Known rows, with every way that one mark hangs from another:
J_763{J_422}: [  2  -4   2  -4  17   4  12  -6   8  -7  -9   8   1   9   5  -7  -7 -10
   0   7   4   1   1   9  -5  13   3  17  -8   0]
J_282{J_297{J_980}}: [-12 -12   8 -10  22  12  15  17   7   4 -18   9   0 -18 -34  38   2  -8
 -14  -1   8 -24 -13 -17   6  21  -8  -9   9 -15]
J_990{J_939}: [  3   0 -13   8  -9   0   2   3 -19   1   7  -6  -6 -13   6   9  -5   4
 -16   8  -7  -8 -10  -1  -1  12   3   2  -6   7]
J_422{J_456{J_939{J_990}} J_520}: [ 33  -3  -9  -3 -36  11 -26  -2 -34  39  11 -12  -2  17  29   4   5  -4
   2  26  -2 -19 -13 -36  23   4  27  33 -16  12]
J_980{J_297{J_282{J_846}}}: [-24 -29  21   4 -20  -5  -9 -39 -16  16 -30  10  -1   2 -12  11  22  17
  11   3   0   9  -2  24  20   5   3 -11   8   4]
J_520{J_422{J_456} J_939{J_711 J_763 J_990}}: [ 19  -6  21  -7  -8 -21  32   5 -50  31   7 -38 -39 -22  54 -11 -30 -30
 -21  11  11 -24  43 -41  17  23 -10  39 -12 -24]
J_520{J_422{J_763{J_939}}}: [ 23 -10   8 -27  10 -22   4  10 -11  -3  -3  -3   4   9  -6   0 -40 -21
 -10   0   6 -25   3 -11 -12   7  -2  14  -5   6]
J_990{J_939{J_711}}: [  0  -1   2  11   6  10  10  -3 -26  -1   3 -26 -16 -20  18  -1  -9 -12
 -33  10   7  -8   5 -20   2  13  -3   2  -9  12]
J_422{J_763}: [  8 -10  -8  -1   7 -11 -13   9  -7  21  -1   0   5  -7 -11  -7 -15   3
   6  -5   4 -21  -4  -1  -7 -13   4   4   3   4]
J_939{J_520 J_711}: [-10  -1  24   9  19  31 -12 -14 -29 -10  -2 -35 -31 -11  13   3 -16 -20
 -23  20  22 -12  19 -28  -3  11  -4   6 -11  18]
J_456{J_939{J_763}}: [-16  -6  22   0 -16  -6  -6 -29  -2  30   4   8 -23 -11   6   0 -28 -11
   3   4 -14  -9 -16 -15  16   6   3  12  -8  -4]
J_456{J_939{J_297}}: [ -6   0  38  -2 -11   5   2 -16  -4  24 -14   8  -5 -12  15   2 -33 -22
 -14  13 -31   4 -14  -8  19  14  20  12   5 -10]
J_763{J_422{J_456 J_520}}: [ 40 -21 -36  -7  -6  17  -3   1  -5   2 -10  -3  17   7  10  -7  10   6
   5  21  21 -18   1  -4  12  24  11  30 -10  -2]
J_422{J_456 J_520 J_763}: [ 45 -27 -42  -3 -19   7 -30  16 -19  29  -5 -16  23  -3  -7  -4   3  15
  11   5  22 -41  -1 -12   8  -4  15  18   8   3]
J_846{J_282}: [-17 -14   7   4  -4 -15  -2  -9 -15  -3  -4  -3   9  -9  -1  -4  -1  13
  -5  -3  -4  19  10  18  -1  12  -8 -12  16  -5]
J_282{J_846}: [ -1  -7  -6   8 -11   4  -9 -15   3   4 -11 -13 -13  15 -14  -5  10  11
   1  -2   4  22   5   0  17  -3   5  -5   0   4]
J_939{J_520{J_422{J_456}} J_711 J_763 J_990}: [ 21   2  29   4   2  16  24   2 -62  11  -2 -49 -51 -10  42  -6 -28 -30
  -2  29  24 -27  52 -50  -8  21   4  51 -22 -11]
J_422{J_456{J_939{J_990}} J_763}: [ 21  -3  -1  -7 -24 -12 -31  12 -28  60   8  -1   2   2  21  -6 -10 -14
   7   2  -7 -28  -2 -33   5  -5  24  32  -7  15]
J_282{J_297{J_980} J_846}: [-14 -18   0  -1  11  15   8   0   9   7 -28  -2 -18  -3 -45  32  15   1
 -10  -3  11   2  -7 -16  22  20  -5 -12  10 -12]
J_763{J_939{J_297 J_520 J_990}}: [  2   9  59   3 -18  14   5 -12 -49   0 -21 -27 -27   2  23  27 -27 -39
 -14  53  -5   5   6 -28  -2  13  15  32  -1  28]
J_763{J_422{J_456 J_520} J_939{J_711 J_990}}: [ 38 -12   0 -15 -10  14   6  -8 -33   2 -11 -37   3  17  33   0  11 -32
 -19  43  36 -13  11 -46  19  27   7  39 -23  38]
J_282{J_297}: [ -9  -9  -2  -6   9   0  11   5  -1  15 -12  10   7 -20 -11  24 -11  -3
  -3   0   3   3  -2  -3   9  11 -11  -6  16 -20]
J_520{J_422{J_456 J_763} J_939{J_990}}: [ 37  -6  -8 -16  -9 -32   2  31 -43  42  14 -16  -9  -1  39  -7 -29 -16
  -8  -6   0 -37  28 -22  -5   5   5  40  -4 -17]
J_939{J_297{J_282 J_980} J_711 J_763}: [-30 -21  69  17  12  11  40 -19 -27   7 -37 -12 -25 -31  -3  13 -17 -19
 -17  13  13 -20   2 -27  16  31   7   7   2  -8]
J_456{J_939{J_763 J_990}}: [-15   9  40   5 -24 -13  -5 -20 -29  41   9   0 -35   2  22   0 -24 -19
  11  18 -21  -4 -10 -28  13  -7   8  26 -13   2]
J_763{J_422 J_939{J_297 J_520 J_711}}: [ -6  -9  59  -4  21  34  18 -33 -23 -22 -35 -27 -20  -9  22  11 -45 -54
 -38  49  16  -5  11 -25   6  42   1  29 -10  27]
J_422{J_456 J_520{J_939{J_297 J_990}} J_763}: [ 43 -24  -2   1 -35 -11 -14  17 -56  54  -8 -27   5 -19  34   6 -23  -8
  -5  27  -1 -34   5 -23  25   1  24  41  16  -9]
J_763{J_422{J_456}}: [ 23  -9 -22  -9  -2  10  12   1  12   4 -10   9  17   0   8  -9  10  -6
   0   0  16  -5  12   4   1  28   4  24  -8  -5]
J_422{J_456 J_763}: [ 23 -15 -31  -6  -9  -7 -16  17  -2  28  -5  -2  19 -13  -5  -5   1   5
   7 -11  17 -28  10  -8   0   1   7  12   5  -1]
J_763{J_422{J_456{J_939{J_297 J_990}} J_520}}: [ 37  -7  18  -5 -22  21   4  -8 -35  38 -20  -5   3  12  41  -1 -18 -28
   1  45 -12  -6  -5 -25  27  24  39  58  -9  -5]
J_456{J_939{J_711 J_990}}: [-10  10  43  -1   2   2  -6 -10 -32  29  10 -22 -27   6  39  -7 -17 -33
 -22  16  -9   0  -2 -46  13  -2  10  18 -19  22]

Rows:
[-18 -16  18  17  -3  13  -8 -23  -1  -4 -21  -3 -18  25 -32  13  29  17
  -5 -11  18  -2 -12  -6  12  17   6 -14  -4  16]  J_297{J_282{J_846} J_980}
[-17 -25  68   7  11 -21  45 -33 -47  16 -23 -16 -36 -38  39  -3 -67 -27
 -29   4  -5  -9  20 -11  24  38  -4  16   3 -31]  J_520{J_422 J_939{J_297{J_282} J_711 J_763}}
[ 12  -7  -5 -13 -10  24 -10 -25  -5 -12 -16 -11  -2   7   9  14  -9 -25
 -16  27  33 -14  11 -14  -1  47  -2  30 -14  31]  J_763{J_422{J_456} J_939{J_520}}
[-17   8  74  16 -24  12  -3 -32 -57  35 -14 -14 -54 -14  31  17 -57 -41
   7  51 -26  -7   0 -31  12   7  23  44  -4  -4]  J_456{J_939{J_297 J_520 J_763 J_990}}
[ -1   4  72   2  14  23  21 -21 -50  -8 -30 -37 -34   3  40  11 -40 -64
 -30  63  11   3  17 -39   0  31  11  45 -13  32]  J_763{J_422 J_939{J_297 J_520 J_711 J_990}}
[  2   2  60  -9   9   4  37 -12 -30  -1 -29 -19 -11   1  37   0 -23 -54
 -28  46   0  14  13 -32   9  23  12  36  -8  22]  J_763{J_422 J_939{J_297 J_711 J_990}}
[  2 -13  26   9 -16 -14   0 -17 -62  28  10 -48 -47 -17  40   0 -27 -15
 -15  33  14 -22   3 -42  32  -3  -7  25 -10   2]  J_422{J_520{J_939{J_711 J_763 J_990}}}
[ 27  -2  -7 -23  -5   2   1   3  -2  18   3   7   1   4  23 -10 -23 -16
 -15  -9 -10 -19  12 -16   6  30  12  21 -14 -21]  J_520{J_422{J_456{J_939}}}
[-20  -4  70  33 -10  32  -1 -26 -59   6 -37 -26 -48  23  -7  26   3  -9
   0  34   9   5   2 -22   5  19  29  20  -3  17]  J_939{J_297{J_282{J_846} J_980} J_520 J_990}
[ -9  -8   9  14  -6   1  20 -15 -31  10   1 -29 -30 -36  12   1 -20 -12
 -23  14  10 -15   7 -24  11  14  -6   9  -8   3]  J_990{J_939{J_711 J_763}}
[ 14 -16  12 -15  32 -19   4  11 -30  17   8 -26 -21 -18  27 -18 -55 -27
 -38 -11   9 -37  22 -24   2   7 -10  14  -2 -13]  J_520{J_422{J_763} J_939{J_711}}
[ 43  -2  -1 -26 -14 -22   6  24 -31  22  -1 -14   3  13  15   2 -15 -26
  -3  10  11 -28  24 -31 -11   8  10  36  -9   8]  J_520{J_422{J_456 J_763{J_939{J_990}}}}
[ -3   1  50  16 -21  -8  36  -2 -40  28 -15  -9 -24 -18  20   6 -21 -20
  18  33 -18   9  10 -15   8  -7  14  35  10 -21]  J_939{J_297 J_763 J_990}
[ 35 -34   7  -6 -13  20 -21  -4 -31  52 -20 -26  14 -26  23  -9 -34 -22
 -21  20   6 -41  -3 -43  35  12  32  27   8   2]  J_422{J_456{J_939{J_297 J_711}} J_520 J_763}
[-12 -16  43  -2  19   9  25   2 -15   2 -18 -23 -26 -32  18  15 -28 -36
 -56  10  -2 -25   6 -29  24  30  -1   3   4  -9]  J_520{J_939{J_297{J_980} J_711}}
[ 14 -21  -1  15   7  16  20 -21 -40   3  -7 -29 -28 -21  19  -4 -28 -15
 -18  37  19 -26  -7 -25  15  21   4  31 -18   3]  J_990{J_939{J_711 J_763{J_422{J_520}}}}
[ 39 -13  12  -5   6  18   5  17 -39  17 -27 -19  -4 -19  13  -1 -50 -23
   1  12   4 -37  34 -15 -15  23  23  41  12 -27]  J_939{J_297 J_520{J_422{J_456 J_763}}}
[-16 -14  47  11   5   8  19  -1 -14  -2 -31  11   1  -6 -14  20   0  -5
 -10   6  -2 -11 -14  -4   5  29  15   2   6  -4]  J_939{J_297{J_282 J_980}}
[ -5   4  76  15  21  39  17  12 -56  -3 -20 -43 -46 -10  21  20 -14 -46
 -27  44   5 -23  18 -54  -7  13  19  32  -6  13]  J_939{J_297{J_980} J_520 J_711 J_990}
[ -8 -13  33  19  -7   6  39 -16 -39  16 -20 -26 -30 -49  21   7 -37 -24
 -22  27  -8  -7   9 -21  19  22   8  18   7 -14]  J_990{J_939{J_297 J_711 J_763}}
[ -3 -13  35  10   4   1  44 -20  -4  11 -31  10  -9 -22   6  -4 -36 -21
  10  25 -15   4   8   9   7  16   7  32   5 -29]  J_939{J_297 J_763{J_422}}
[ 41 -14 -26 -14   7  -8   3  29 -11  19  -4  -3  16  -4  -1 -12 -21  -6
   7 -14   9 -37  27  -8 -15   8   9  23   0 -22]  J_520{J_422{J_456 J_763}}
[  9  -3   3  -6  -2  29 -26 -27  -5  16  -5   1 -11   8  23   0 -25 -23
 -10  16  12 -22   3 -17   3  41  13  36 -23  13]  J_763{J_422{J_456{J_939{J_520}}}}
[-28 -26  14  -6  17  -3  18  10  -5  -1 -22  10   9 -29 -32  34   1   5
 -18  -6   0  -4  -3   0   8  30 -17 -19  25 -25]  J_846{J_282{J_297{J_980}}}
[  3  10  24 -13  -4 -11  15  -5 -16  -3  -6   1  -6  27  18   6  -4 -30
  -6  31   8  10  -4 -16  -6  12   3  31 -18  30]  J_763{J_422 J_939{J_990}}
[-22  -8  72  18  -4 -14  21 -20 -60  30 -14 -25 -23 -18  52   3 -23 -22
 -31  19  -5   8   5 -21  24  16   8  14   2  10]  J_520{J_939{J_297{J_282} J_711 J_990}}
[ -8   2  75   1  12  19  16   2 -35  23 -15 -21 -31  -7  25  12 -18 -51
 -38  30 -18 -17  -3 -59  16  16  26  26 -12   3]  J_456{J_939{J_297{J_980} J_711 J_990}}
[-26 -12  63  29 -16  -8   7 -37 -56  37 -27 -37 -36  -2  38   0 -13 -13
 -26  17  -1  30  11 -22  43  12  11  10   4  13]  J_520{J_939{J_297{J_282{J_846}} J_711 J_990}}
[  3  -4  70   3   5 -20  55  -5 -60  26 -10 -34 -50 -29  57  -6 -64 -46
 -24  26 -19  -8  34 -36  17  15   3  38  -2 -35]  J_520{J_422 J_939{J_297 J_711 J_763 J_990}}
[ 17 -21  34 -12  11  23  22 -24 -19 -13 -33 -24   4  -4  17   2 -29 -38
 -33  51  17  -3  -4 -21  25  29  12  28  -4  18]  J_763{J_422{J_520} J_939{J_297 J_711}}
[ -1 -10  24  -4  11  13 -29 -16 -32   2  -6 -37 -20 -10  -2   9 -38 -35
 -27  21  35 -33   4 -39  -2   9  -7   9  -8  47]  J_422{J_763{J_939{J_520 J_711}}}
[ 16 -14  -1 -13  16 -29  -2  12 -22  19   5  -3 -13  -7  15  -7 -52 -13
 -15 -13  -5 -36  10  -1  -5   0  -5  14   1 -19]  J_520{J_422{J_763} J_939}
[-12 -15  41  16   2  16  42   0 -33   3 -25 -26 -37 -47   2  20 -24 -30
 -35  26  -4 -29   0 -36  12  35   8  17   2 -14]  J_990{J_939{J_297{J_980} J_711 J_763}}
[ 10  -7  29 -12   5 -15  32   1 -23   3 -11  -4 -16 -17  32   0 -55 -25
 -25   8 -28  -7  17   5  10  24   6  18   9 -37]  J_520{J_422 J_939{J_297}}
[ -2  -1  38  23   8  34  10 -14 -55  -6 -19 -41 -35 -34  28  12 -39 -32
 -38  39   1 -14  12 -28   3  28  12  18   3   7]  J_990{J_939{J_297 J_520 J_711}}
[-12 -13  55  24   9  36  24 -13 -52  -7 -28 -43 -58 -47   5  31 -42 -36
 -38  44   8 -41   9 -46   4  41   9  24  -4  -6]  J_990{J_939{J_297{J_980} J_520 J_711 J_763}}
[-12  17  54   7   7  22 -24 -20 -51  20   9 -36 -49   6  40  -1 -31 -36
 -23  32   4 -10   4 -54   4   3  13  29 -24  33]  J_456{J_939{J_520 J_711 J_990}}
[ 37 -15  -1  -3 -15   8 -38   7 -51  59   9 -35  -2  -1  29 -10 -12 -18
  -9  22  16 -41  -3 -58  22  -5  26  35 -12  23]  J_422{J_456{J_939{J_711 J_990}} J_520 J_763}
